Each row was made from one small tree. Brackets hold a mark, then the marks that hang from it, in alphabetical order. Every link used is in the known rows. Write each row's tree.
Known rows:
{bemom {rufes {nasap {gopiv {risap bimif}}}}}: [ 16.8 -10.0  -3.0  15.3  -6.4  22.2  23.6  21.6  -5.8 -14.4   0.0  14.6
 -19.9  -2.1 -23.2  22.2  15.8  20.9  -8.4   8.3]
{risap bimif}: [ -0.1  -1.7 -20.1  -7.5  -5.3  22.5 -30.2 -13.6   0.4  -6.5 -18.2   0.4
  -0.2  11.9  -7.6  39.4  11.5  -0.8  11.7  -5.9]
{rufes {nasap bemom {risap bimif}}}: [-7.1 12.6 -4.4  7.4 -7.0 -6.4  1.7 -0.4 -6.2 40.8 -8.6 -7.6 13.8 18.3
  4.8 10.2 -8.0 -7.6 30.9 -8.2]
{mano nasap}: [ -6.7 -18.9  -5.4   3.4  -8.0  12.5 -22.0  -3.1   8.1  -6.8  -6.0  15.6
  29.0 -19.4  -3.3  -1.2   9.9   8.4  11.8  12.0]
{nasap {bemom rufes} gopiv {risap bimif}}: [ -6.9  16.3  13.0 -15.9  26.3  -7.9  32.1 -12.6   1.4  15.5   5.9 -43.4
 -25.5  45.4  -3.3  11.1  -0.4 -30.6 -27.9 -23.6]
{rufes {nasap gopiv}}: [  2.0 -34.4 -21.4  -2.2  13.9  43.2 -10.5 -33.4   5.8  15.2  13.6  30.8
  13.3 -26.3 -12.5   1.1  51.8  17.3  28.0  42.4]
{bimif {gopiv risap} {nasap bemom}}: [ 11.3 -10.8  43.2 -18.3  -7.0 -27.0 -27.4   6.5 -11.5   3.8   9.9   5.6
 -11.5 -27.0  29.4 -18.1   4.1  -2.3  28.4  17.4]
{bemom {rufes {nasap risap}}}: [ 15.5  15.2 -39.3 -17.3   8.6   4.9  26.3  10.5   1.8  16.4   3.6  -5.3
  -4.9  -1.1   6.9  -6.7  15.8  36.4  -4.9   5.9]
{bemom rufes}: [  3.7   7.5 -48.6 -42.2  17.6   8.1   5.2  -7.4  16.3  -9.5  -1.4  -4.4
 -15.3  -8.3   3.5  11.3  20.2  14.5 -19.2  -5.8]
{gopiv {risap bimif {nasap bemom}}}: [-27.5  -5.6  16.9  22.9 -21.6 -14.1  -4.1   3.0 -13.2   2.5 -12.8  -9.1
  -3.1   8.5 -12.0  14.2 -22.0  -9.9  16.2 -18.2]
{nasap {bemom rufes} {gopiv {risap bimif}}}: [ -0.8   2.8  19.6  -7.9   8.4 -11.7  34.0   1.8   3.7  -7.3   6.1 -14.6
 -25.3  18.9 -14.2  12.3  -5.9 -28.5 -26.5 -15.6]
{mano bemom nasap}: [ -7.6  -5.3  -5.9  15.4 -21.5  -7.2 -31.6  -8.8  22.6  -6.4 -11.2  41.2
  45.1 -28.3  13.1 -26.2 -14.7   2.4   1.0   6.4]
{nasap {risap bimif gopiv}}: [ 17.7  20.1  13.7  -1.3   3.6  35.3 -36.0  -6.0 -18.6   6.6 -14.4 -24.3
 -20.8  36.0 -11.8  32.6  12.3   1.7  14.6  -9.0]
{rufes nasap}: [  1.7 -15.4 -44.2 -12.8  -2.1  26.9 -18.0 -13.5   8.4  12.5  -2.2  31.3
  19.2 -30.7  -1.1   6.4  34.0  24.8  34.7  24.1]
{mano bemom nasap rufes}: [  7.5   5.5 -16.3  24.6 -27.9  -9.0 -28.2  -6.4  10.2 -39.2  -6.9  25.4
  50.8 -16.5   9.4 -33.3 -37.4  -3.5 -19.8   4.4]
{gopiv {risap nasap}}: [ -6.9 -10.8   6.1  14.2 -21.3  15.8  -6.8  -9.7 -17.3  -6.4  -6.2   2.4
   6.7 -13.6 -11.9  -4.8   4.7  31.5  10.1   8.9]
{gopiv {risap bimif {nasap {bemom rufes}}}}: [-29.0  10.7  -3.8   2.3  -7.0 -28.7  20.5  23.6  -3.6 -11.9 -12.3 -20.9
 -27.0   6.4  -9.4  14.7 -27.1  -4.1 -15.2 -35.8]
{gopiv risap}: [ 21.4   2.1   3.1  -5.6 -21.4  12.3   1.6 -13.6 -11.5  -5.4  -1.3   4.0
  14.1  -3.4  -6.7  -0.6   3.0  13.8   2.0   9.2]
{bimif nasap}: [ -8.8   3.0 -15.3 -35.0  10.3  23.2 -34.6 -20.0  -1.4   0.9   2.1  -1.8
  11.6 -22.1  18.0  11.8  20.3   9.3  10.7  15.0]
{mano {bemom rufes} {nasap {gopiv {risap bimif}}}}: [ 10.7   2.7  34.3  44.7 -25.1 -12.0  10.9  22.9   4.8 -35.8  -9.7  25.4
   9.9   1.6 -11.2  -7.3 -33.5  -2.3 -42.9 -11.8]
{rufes {nasap {gopiv risap}}}: [ 20.0 -27.6  11.1  18.8 -10.4  37.4   8.8 -19.7 -12.5  11.1  12.1  32.3
  16.6 -20.5 -18.6 -10.3  31.7  20.1  20.6  43.7]

Write each row's tree:
[-43.4  -1.9 -26.7 -26.2  33.0  -6.9 -23.1  16.0  15.4 -11.5  -8.7 -11.3
 -57.0  -2.1 -13.7  30.6   8.4 -15.9  11.3 -31.3] : {risap bimif gopiv {nasap {bemom rufes}}}
[ -8.0 -13.3  33.5   3.6   7.0 -21.8  42.5  10.4   6.5  -9.8  15.2   4.7
   4.4 -11.2  -8.4 -29.1  -8.4 -23.1 -27.2   3.8] : {mano {nasap {bemom rufes} {gopiv risap}}}
[ 15.6 -13.3 -32.2  18.1  -9.5  22.9 -18.4 -33.7   7.8 -14.1  13.5  44.8
  37.4 -24.0   1.1 -31.5   1.0   4.3  -1.1  36.0] : {mano bemom {rufes {nasap gopiv}}}
[ 16.3  -2.2 -19.2  -8.4  24.6  27.3  32.4  -6.6   1.1  18.6  16.1  -4.2
  -9.0  -0.5  -4.2  -9.6  32.4  25.6  -9.5  20.3] : {bemom {rufes {nasap gopiv risap}}}
[ 33.3  10.9 -17.1  17.7 -16.9 -23.2 -18.3  35.9  10.4   1.7 -16.0  21.7
 -26.4  -1.8  27.1  -9.9 -10.4  37.0   1.8  -7.8] : {mano {bemom {rufes {nasap {risap {bimif gopiv}}}}}}
[ -6.6 -19.9  10.7 -11.3  -0.3 -40.1   6.8  21.2   4.3  -8.5   5.0  -1.6
 -45.2 -22.7   6.1 -23.9  -2.4  19.0   4.0  -2.2] : {bimif {gopiv {risap {nasap {bemom rufes}}}}}
[ 21.7   0.9  46.2  72.6 -43.3   2.6 -11.3   5.1 -13.6 -50.8  -9.6  18.0
  39.0  13.9 -13.4 -18.5 -51.6  -9.2 -35.7   4.4] : {mano bemom {nasap {gopiv {risap bimif}}} rufes}
[-11.5  30.1   8.0 -25.7  -3.2 -32.3  13.8  29.8  -5.4 -10.4  -1.5 -20.2
 -19.9   4.1  15.1  19.8 -26.6 -16.8 -18.5 -31.0] : {gopiv {risap {bimif {nasap {bemom rufes}}}}}
[ -3.9   8.0 -15.8  -9.8   4.7  -8.1  11.6 -18.7  -0.7  49.3   8.3   1.9
  23.3  -1.6  11.1 -19.0   6.3  -1.6  30.0  11.2] : {rufes {nasap bemom risap}}
[-33.0   4.0  -2.9 -38.6  36.2   0.1   0.7  -2.0   7.7  -3.4  12.5 -21.5
 -23.8   0.6  10.5  24.1   8.8 -32.8 -15.0 -12.3] : {risap {bimif {nasap {bemom rufes} gopiv}}}
[ 21.3  17.3 -34.3 -23.8  23.0  21.4   3.5  17.6   1.6  11.0   4.4   3.7
 -29.8  -9.4  -4.5   2.3  33.0  32.3  11.9   8.4] : {bemom {rufes {nasap {risap gopiv}}}}
[-13.0  20.9  11.8   4.4   8.3 -36.1  23.2  32.0   6.3   5.9 -10.9 -32.2
  -3.0  29.9   6.9   7.8 -31.5 -19.3 -21.4 -39.8] : {mano {nasap {bemom rufes} {risap bimif}}}
[  7.6  23.2 -16.0  16.3  -8.3  -9.7   5.8   1.6 -12.2  11.1  -1.8 -22.2
  18.4  32.6   5.2   3.3 -29.2 -12.8   9.4  -9.5] : {mano {rufes {nasap bemom {risap bimif}}}}
[ 12.6  -3.9  31.8   0.2  -1.0 -21.5 -24.3   0.3  -6.5  22.6  -8.7 -24.7
 -22.9  32.2  16.2   5.5  -1.8 -10.9  24.9 -11.5] : {nasap bemom {risap {bimif gopiv}}}
[ -7.7 -11.3  42.0  20.5  -1.6 -22.5  33.0  25.8   3.8 -18.2   1.3  -2.9
  -7.9   8.2 -13.2   2.8 -19.9 -29.5 -22.4 -15.9] : {mano {nasap {bemom rufes} {gopiv {risap bimif}}}}
[ 10.3  21.8  18.4 -28.4  16.0  36.3 -42.2 -11.8 -21.7  10.3   5.0 -23.4
 -10.3   1.8  12.3   9.1  23.2  10.3  15.6  10.7] : {bimif {nasap {risap gopiv}}}
[  3.1  13.4  15.5  13.2  -7.7 -26.5  10.9  -2.9  -8.9  -4.0   6.8 -31.9
  38.2  22.2  10.6 -31.6 -38.8 -22.3 -14.2  -5.5] : {mano {nasap bemom risap} rufes}
[-29.0 -23.4   3.2 -18.9  28.4 -15.0  23.7  -3.7  26.8  -2.2  14.3   6.8
  -0.3 -16.2  -0.7 -19.5  11.4 -25.5 -16.9   1.8] : {mano {nasap {bemom rufes} gopiv}}
[ -8.1  -9.0  18.9  17.1   7.2  12.9   5.0 -17.7  -5.8  41.7   6.3  -6.2
  10.8  22.0  -7.8   4.9  12.1 -17.0  23.8   8.8] : {rufes {nasap bemom gopiv {risap bimif}}}
